Each row comes from the steps of one path. Every step used is in the known rows, and no mark comes twice. Write the path behind each row, first mark first.
In the rows, zero is written as 128.
Known rows
reko/datiba: [106 142 123 134 128 142 107 141 181  98  85 132 125 120 167 106 150  89
 180 144 112 130 129]
bolo/zomun/pulivo/tisa/datiba: [123 129  81 139 159 135 119 102 173 114  63 110 129 133 151  73 146  66
 182 175  82  80 118]
tisa/duzud: [ 85 159 105 159 147  96 128  92 174 109 135 111 133 151 153 104 136  87
 184 144 131 105 115]
gimoz/zomun: [114 138 102 145 166 151 124 107 168 138  84 113 123 136 195 114 143 116
 158 133 127  91  98]
tisa/datiba/zega: [ 82 134 101 146 155 128 126 150 169 122  89 106 135 136 172  82 164 136
 175 154 121 110 109]
tisa/datiba: [ 91 134  98 142 144 120 120 104 174 113  80 110 144 129 162  88 159  83
 164 149 125 101 117]
zomun/gimoz: [121 146 120 149 140  99 125  82 181 124 116 134 140 130 173 114 146 146
 174 125 102  72 125]
datiba/zomun/gimoz/tisa/duzud: [ 81 152 118 155 172  55 124  78 180 109 136 104 134 165 169 116 165 104
 180 115 119  66 115]
zomun/bolo/tisa/duzud: [ 90 168 114 151 155 113 121  89 181 118 150 128 144 156 162 123 130  87
 197 154 123 109 113]
bolo/zomun/duzud: [125 143 101 159 175 143 122  94 173 131 117 144 136 137 150 128  98  90
 204 168 100 100 126]
pulivo/tisa/duzud: [ 94 152  95 158 152 111 125 104 170  91 130 112 123 145 147  90 124  92
 182 148 109  77 109]
bolo/zomun: [130 152  97 152 155 141 112 117 168 140 107 130 126 133 161 117 131  93
 197 150 120 100 119]
zomun/pulivo/tisa: [131 134  97 135 154 156 124 109 162 108  92 120 120 128 157  87 121 101
 172 168  79  81 119]
tisa/datiba/reko: [111 123 100 142 137  81  99 113 169 112  73 103 152 141 148 117 158  76
 163 141 117 100  97]
pulivo/tisa/datiba/zomun: [ 92 126  95 130 151  92  97 117 177  77  71 105 133 123 166  76 126  83
 175 139 128  89  98]
pulivo/tisa/datiba/reko/zega: [123 111  88 144 141  89  93 114 181 113  77  99 139 117 170 103 173  48
 147 163  95  87  96]
bolo/tisa/datiba: [ 90 135 101 138 151 141 107  98 174 109  76 121 147 138 169 105 153 100
 174 147 117 100 116]
bolo/tisa/duzud: [ 85 160 109 154 154 117 114  89 174 106 130 124 137 159 158 120 127 105
 194 141 123 103 115]
bolo/zomun/pulivo/tisa: [147 140  87 141 161 156 119 115 163 122  92 123 114 130 153  92 118  89
 190 173  73  77 119]
gimoz/tisa/datiba/zomun/pulivo: [102 129 106 123 170  91 115  97 175 118  71  95 136 142 169  93 156  67
 173 154 110 109 119]
zomun/gimoz/tisa: [106 139 126 148 171 118 130  84 169 135 118 121 136 147 185 131 181 137
 157 114  98  53 127]
gimoz/zomun/bolo/tisa/duzud: [ 95 166 112 152 166 119 124  89 181 130 137 121 138 162 174 126 133  89
 191 151 122 102 104]
zomun/bolo/tisa/datiba: [ 97 143 109 135 151 140 114  99 180 120  96 126 154 136 173 109 154  81
 178 159 118 107 115]
pulivo/zomun/bolo/tisa: [123 154 128 138 165 162 113  97 164 135 127 143 137 143 183 129 106  99
 184 159  99 109 112]

Write each row's path
[122 152 114 140 163 145 135 109 177 155 120 122 136 131 194 120 143  86
 164 155 127 103 101] -> gimoz/zomun/bolo
[138 131  90 137 168 161 127 110 163 120  77 112 112 133 174  91 125 105
 165 165  80  72 105] -> gimoz/zomun/pulivo/tisa
[ 86 131 103 130 148  79 100 105 181  92  76 104 141 126 169  87 136  80
 175 134 145 108 104] -> tisa/datiba/zomun
[124 123 103 147 160  69 101  98 172 133  78 104 149 156 155 132 188  83
 170 128  95  66 102] -> bolo/zomun/gimoz/tisa/datiba/reko
[ 94 153 119 164 179  75 136  68 168 125 139 107 126 172 169 115 157  99
 174 122  94  62 118] -> pulivo/zomun/gimoz/tisa/duzud
[115 123  83 135 165 137 125 101 171 113  53 100 127 137 168  73 152  77
 161 168  87  77 107] -> gimoz/zomun/pulivo/tisa/datiba
[110 124 103 138 143  99  88 108 170 110  70 113 154 148 152 129 153  92
 171 140 110 100  95] -> bolo/tisa/datiba/reko
[100 135 133 134 166  89 109 102 181 110  96 119 130 141 189 124 176 120
 169 106 104  73 123] -> reko/datiba/zomun/gimoz/tisa
[109 152 131 122 148 133  92 128 188 106 109 142 141 131 182 128 120  94
 196 150 123 130 112] -> reko/datiba/zomun/bolo/tisa
[119 135 115 156 179 140 131  80 159 120 117 137 129 143 161 118  73  91
 181 167  83 102 121] -> pulivo/zomun/duzud
[134 144 124 153 154  98 126  77 167 128 112 133 127 140 179 107 119 135
 172 126  80  70 121] -> pulivo/zomun/gimoz
[114 143 122 139 142  66 109  86 187 104 106 128 139 128 178 109 131 141
 180 114 118  79 115] -> datiba/zomun/gimoz
[ 94 135 103 153 177 114 127 139 173 143  92 106 132 151 181  98 192 145
 182 141  99  75 115] -> bolo/zomun/gimoz/tisa/datiba/zega
[110 131  85 145 168 140 124 155 168 126  77 105 122 138 162  71 154 122
 192 175  86  94 110] -> bolo/zomun/pulivo/tisa/datiba/zega
[106 142 109 127 152  98 113 116 184 106 108 115 144 120 172  89 130  60
 177 160 127 102 102] -> pulivo/tisa/datiba/zomun/bolo
[110 132 107 137 146  59 106  85 189  89  84 119 140 127 172  84 140 125
 177 121 103  58 109] -> pulivo/tisa/datiba/zomun/gimoz
[100 126  89 141 148 138 118 108 169  93  76 112 135 124 159  75 147  85
 163 153 103  74 109] -> pulivo/tisa/datiba
[ 76 154 111 158 172 105 133  93 166 120 136 102 131 163 162 118 168  85
 172 130 123  84 117] -> gimoz/tisa/duzud
[107 134 105 121 157  98 104  95 180 111  65 107 138 141 167  95 130  80
 187 161 110 121 116] -> bolo/tisa/datiba/zomun/pulivo
[128 116  92 135 143  93 102 109 168 106  61 100 144 143 140 102 148  72
 165 158  85  87  97] -> zomun/pulivo/tisa/datiba/reko
[101 137 127 139 174  87 116  88 173 121 111 115 135 145 189 126 170 131
 164 106 111  57 119] -> datiba/zomun/gimoz/tisa
[130 139 102 135 167 146 133  97 168 150  75 107 122 141 183 106 142  97
 166 161 101 107 111] -> gimoz/zomun/pulivo
[130 154 125 143 158 139 132 105 162 144 137 129 132 135 178 110 108  66
 173 164 106 111 113] -> pulivo/zomun/bolo
[124 128 113 138 151  96  94 103 168 124  83 114 152 154 157 128 134  69
 171 152  95 104  92] -> pulivo/zomun/bolo/tisa/datiba/reko
[118 116  95 145 139  84  94 110 183 125  81  99 144 120 173 112 183  46
 148 160 108 103 101] -> tisa/datiba/reko/zega
